Each row was made from one path, in order. Every step used is in the known rows, and no mark comes twice. Write each row's path.
Known rows
tunu-fuvofa-luve: [-4.20  5.83  1.51  0.60  0.20  2.42  5.98 -5.45  0.46  2.89 -2.52  2.61
  1.53  4.37  2.43  6.36 -4.45 -3.20 -2.09  0.47]
fuvofa-zuduk-vebe-meki: [ 1.57  1.30 -2.64  1.43 -1.56 -2.86 -1.24 -2.33 -7.37  3.25  0.38 -0.73
 -0.67  3.99 -1.54  1.86 -5.57 -4.67 -2.70  1.30]
fuvofa-meki-vebe-zuduk: [-5.68  0.48 -0.06 -2.14  1.21 -0.99 -3.54 -2.87 -3.53  2.63  0.04 -0.55
 -1.08  3.59  3.86 -0.55 -1.75 -0.43 -0.07 -3.96]
vebe-zuduk: [-0.37  0.10  2.28  1.17 -1.45 -4.30  1.74 -1.55 -1.15  1.78  0.87  0.56
 -0.36  4.11  1.91 -0.10  0.77  0.21  1.56 -3.04]
vebe-meki-fuvofa: [ 2.61  2.00 -2.88  1.52 -0.57  2.50  0.60 -2.84 -2.30  3.80  1.93  3.30
  2.00  1.84  0.57  0.63 -0.30  1.73 -1.51 -1.71]
tunu-fuvofa-meki-vebe-zuduk: [-5.33  3.34  0.69 -2.56  0.60  1.50  1.88 -4.61 -0.38  4.05  0.28  3.82
 -0.27  4.54  2.83  2.64 -4.48 -2.31 -0.44 -1.50]
meki-vebe: [-2.67  3.39 -1.50 -4.13  3.82 -2.48 -3.49 -2.91  0.96  1.08  2.21  1.05
 -1.59  4.38  2.36 -2.73 -1.02  1.22  2.45 -0.36]
tunu-fuvofa-zuduk: [-2.22  6.59  1.03  0.41 -0.61 -1.61  6.84 -5.44  0.37  1.76  1.21  4.20
 -1.01  5.86  0.64  7.76 -6.00 -3.45 -0.95  0.79]
vebe-meki-fuvofa-tunu: [ 3.58  1.20 -4.74  0.35 -1.66  2.22  2.60 -2.42 -0.47  2.60  1.63  2.84
  0.71  2.05  1.27  0.11  0.80  0.96 -1.88 -3.49]
meki-fuvofa-luve-vebe: [ 1.07  4.57  0.62  0.34  1.12  0.16  2.57 -5.03 -2.21  1.38  2.53  1.17
  0.62  1.98  3.28  6.71  0.40 -0.69 -1.73 -4.54]
zuduk-vebe-tunu-fuvofa-meki: [-2.51  1.78 -2.31 -3.40 -2.38  3.17  0.56 -1.44 -1.77  6.24 -0.99  0.74
  0.27  4.35 -2.38 -0.42 -8.10 -4.98 -3.64  0.49]
tunu-fuvofa-luve-vebe: [-2.12  5.38  2.60 -1.48 -0.68  0.37  4.08 -5.35 -1.77  3.08 -1.97  4.12
  0.45  3.86  1.58  6.83 -4.70 -4.46 -0.67 -0.66]
meki-vebe-zuduk: [-2.24  1.45  0.00 -2.94  2.50 -4.62 -2.06 -2.49 -0.03  1.51  2.89  0.88
 -2.13  4.74  2.66 -3.86  0.84  0.84  3.89 -2.10]
luve-vebe-zuduk: [ 2.79  0.05  3.72 -2.55 -2.42 -7.15 -1.50 -1.44 -4.63  1.93  1.64  2.72
 -1.70  3.02  0.37  1.09 -0.25 -1.81  3.50 -4.35]
meki-fuvofa: [ 1.78  3.98 -0.83  0.75  1.59  1.11  3.07 -3.86  2.21  1.51  4.75  2.19
  1.30  2.60  2.61  3.58  0.63  2.31 -1.71 -2.78]
luve-vebe-tunu-fuvofa-zuduk: [-0.71  5.74  1.37 -4.83 -3.47 -4.29  3.76 -3.05 -1.70  2.42  1.62  5.11
 -3.75  5.58 -2.82  5.29 -6.27 -4.27  2.72 -2.19]
vebe-zuduk-fuvofa-tunu: [-1.01 -2.12 -1.22  0.62 -3.93 -6.31  6.63  0.04  3.53  0.32  2.23  0.10
 -3.05  5.36  2.65  1.57  2.46 -1.97  2.04 -5.43]
tunu-fuvofa: [-1.36  4.76  1.26 -1.05 -0.18  1.22  4.78 -4.13  2.53  3.12  0.16  4.84
  1.14  4.43  0.92  3.81 -4.35 -1.34 -0.45  0.89]
meki-vebe-tunu: [-4.92  4.69 -2.84 -5.72  2.01 -2.03 -1.10 -2.02  2.34  1.73  2.14  1.09
 -3.19  5.85 -0.05 -3.86 -2.37  0.99  3.48 -0.92]
luve-vebe: [ 2.30  2.00  2.25 -3.73 -1.26 -4.84 -2.81 -1.80 -3.66  1.62  1.02  2.87
 -1.00  2.62 -0.03  2.26 -1.86 -1.45  1.96 -2.79]

Write each row's path
[-0.75  2.58 -2.06 -3.40 -2.02  1.77  1.45 -1.10  0.16  5.50  0.17  1.54
 -0.03  4.71 -3.17 -1.44 -6.97 -4.43 -2.02  1.53]	zuduk-vebe-tunu-fuvofa
[-0.09  3.06  0.89 -5.30 -2.89 -4.18 -0.63 -0.89 -2.22  2.35  0.88  3.03
 -2.74  4.22 -2.47  1.07 -3.28 -1.85  3.22 -3.26]	luve-vebe-tunu
[-0.12  4.89 -0.01 -0.16 -0.73 -0.94  4.48 -4.52 -1.43  3.40  1.31  2.75
 -0.43  5.18 -0.57  5.85 -7.21 -5.41 -2.64  2.12]	tunu-fuvofa-zuduk-vebe
[ 0.61  2.30 -1.03  0.76 -0.41 -4.28 -0.05 -2.69 -4.86  1.61  1.38 -1.63
 -1.31  4.64 -0.26  3.58 -5.13 -4.50 -2.64  0.79]	fuvofa-zuduk-vebe
[ 3.11  3.03 -3.08 -0.76  0.20  0.56  5.50 -3.44  4.61 -0.08  3.80  1.22
 -0.23  2.93  3.66  2.90  2.54  1.33 -2.25 -5.21]	meki-fuvofa-tunu
[ 2.97 -1.53 -3.13 -0.60 -1.28  0.99 -5.05 -0.23 -6.14  5.82 -1.05  0.18
  2.07  1.86 -1.85 -3.99 -4.37 -3.00 -2.77  1.71]	zuduk-vebe-meki
[-4.51 -2.01  0.28  1.97 -3.58 -4.16  3.50 -0.66 -0.67  2.38  1.39 -0.20
 -1.56  4.73  2.91  3.49 -0.31 -1.97  0.30 -5.01]	vebe-zuduk-fuvofa-meki
[ 5.18  1.65 -0.49 -2.12 -1.84 -1.52 -2.28 -2.42 -5.24  3.71  2.65  5.04
 -0.10  1.22 -0.80  1.72 -1.18 -0.60  0.98 -3.29]	luve-vebe-meki-fuvofa
[-6.17  2.01 -1.46 -3.09  2.32  0.66 -4.63 -2.97 -2.95  2.35 -0.35 -0.61
 -0.63  3.23  3.39  0.20 -3.23 -0.12 -1.31 -2.64]	fuvofa-meki-vebe
[-5.64  4.59 -0.11 -3.28  1.45  2.94  1.03 -4.81  0.12  3.93 -0.07  3.75
  0.16  4.28  2.49  3.16 -5.76 -2.05 -1.38 -0.48]	tunu-fuvofa-meki-vebe
[-2.02 -1.32  0.64  1.81 -2.86 -5.98  4.89 -0.31  1.59  1.60  2.89  0.53
 -1.88  5.15  2.04  2.13  1.13 -1.27  2.42 -3.57]	vebe-zuduk-fuvofa
[ 0.26  2.70 -2.65  2.95 -0.18  3.54  1.60 -3.95 -3.86  3.73 -0.28  1.69
  2.20  1.88  1.87  2.48 -0.52  0.36 -2.58 -1.98]	vebe-meki-fuvofa-luve
[-6.58  6.34 -0.33 -1.60 -1.90  2.10  7.36 -3.86  2.19  3.39 -2.34  2.36
 -0.95  6.06 -0.65  3.83 -5.60 -2.84 -0.41 -0.63]	vebe-tunu-fuvofa-luve
[ 1.07  5.66 -0.98  2.32  1.00 -1.61  5.28 -5.12  0.06  0.02  5.44  1.37
 -0.80  4.06  2.38  7.51 -0.95  0.25 -1.98 -3.03]	meki-fuvofa-zuduk
[-0.47  0.80 -2.54 -2.99 -1.68 -0.08 -1.38  0.23 -1.54  4.48  0.19 -1.10
 -0.25  4.21 -2.80 -3.21 -5.05 -2.89 -1.69  0.32]	zuduk-vebe-tunu
[-5.21  2.10 -1.15 -1.08 -3.23 -4.36  4.59 -1.13  0.07  1.35  0.14  0.11
 -3.05  5.24  0.65  6.29 -2.38 -4.46  1.49 -3.66]	zuduk-fuvofa-luve-vebe-tunu
[ 5.67 -1.12 -5.46 -0.79 -1.31  2.33 -1.70 -1.05 -3.39  4.78  1.45  0.50
  1.63  1.46 -0.55 -2.82 -1.81 -2.34 -4.16 -1.03]	zuduk-vebe-meki-fuvofa-tunu
[ 3.46  0.72  0.32 -2.84 -2.62 -3.30 -4.28 -1.25 -6.60  3.65 -0.58  4.26
 -0.48  1.89 -1.54  0.08 -2.71 -1.74  2.06 -1.94]	luve-vebe-meki
[-5.86  7.16 -2.40 -5.18  1.52 -1.98  3.15 -4.21  2.66  1.91  2.66  3.39
 -4.41  7.23 -0.44  0.49 -5.27 -1.72  2.92  0.04]	meki-vebe-tunu-fuvofa-zuduk
[-1.77 -0.24 -4.00 -0.99 -2.97 -4.14  6.49  0.10  5.79 -0.44  1.75  0.24
 -3.04  5.25  2.38  3.29  0.64 -1.95  0.22 -3.99]	zuduk-fuvofa-tunu
[ 1.68  4.69 -2.90  0.69 -0.04 -0.71  4.22 -3.77 -0.74  1.81  5.52  0.19
 -1.49  4.51 -0.21  4.76 -3.22 -2.10 -3.06 -2.11]	meki-fuvofa-zuduk-vebe-tunu
[-2.63 -0.13 -2.87 -3.33  0.53 -6.38  1.96 -0.90  3.85  0.19  4.09  0.53
 -4.42  5.77  3.30 -2.49  2.32 -0.87  4.02 -4.02]	meki-vebe-zuduk-fuvofa-tunu
[-5.76 -0.22 -1.92  0.73 -2.36 -1.44  2.43 -0.63  0.80  2.00  0.67 -0.29
 -0.98  4.40  2.55  5.66 -2.69 -2.11 -1.63 -3.54]	zuduk-fuvofa-meki
[-8.48  1.29 -3.91 -2.74 -1.04 -1.53  1.44 -0.64  2.24  2.19  1.97  0.02
 -3.53  5.76  1.64  2.55 -3.38 -1.86  0.55 -3.45]	zuduk-fuvofa-meki-vebe-tunu
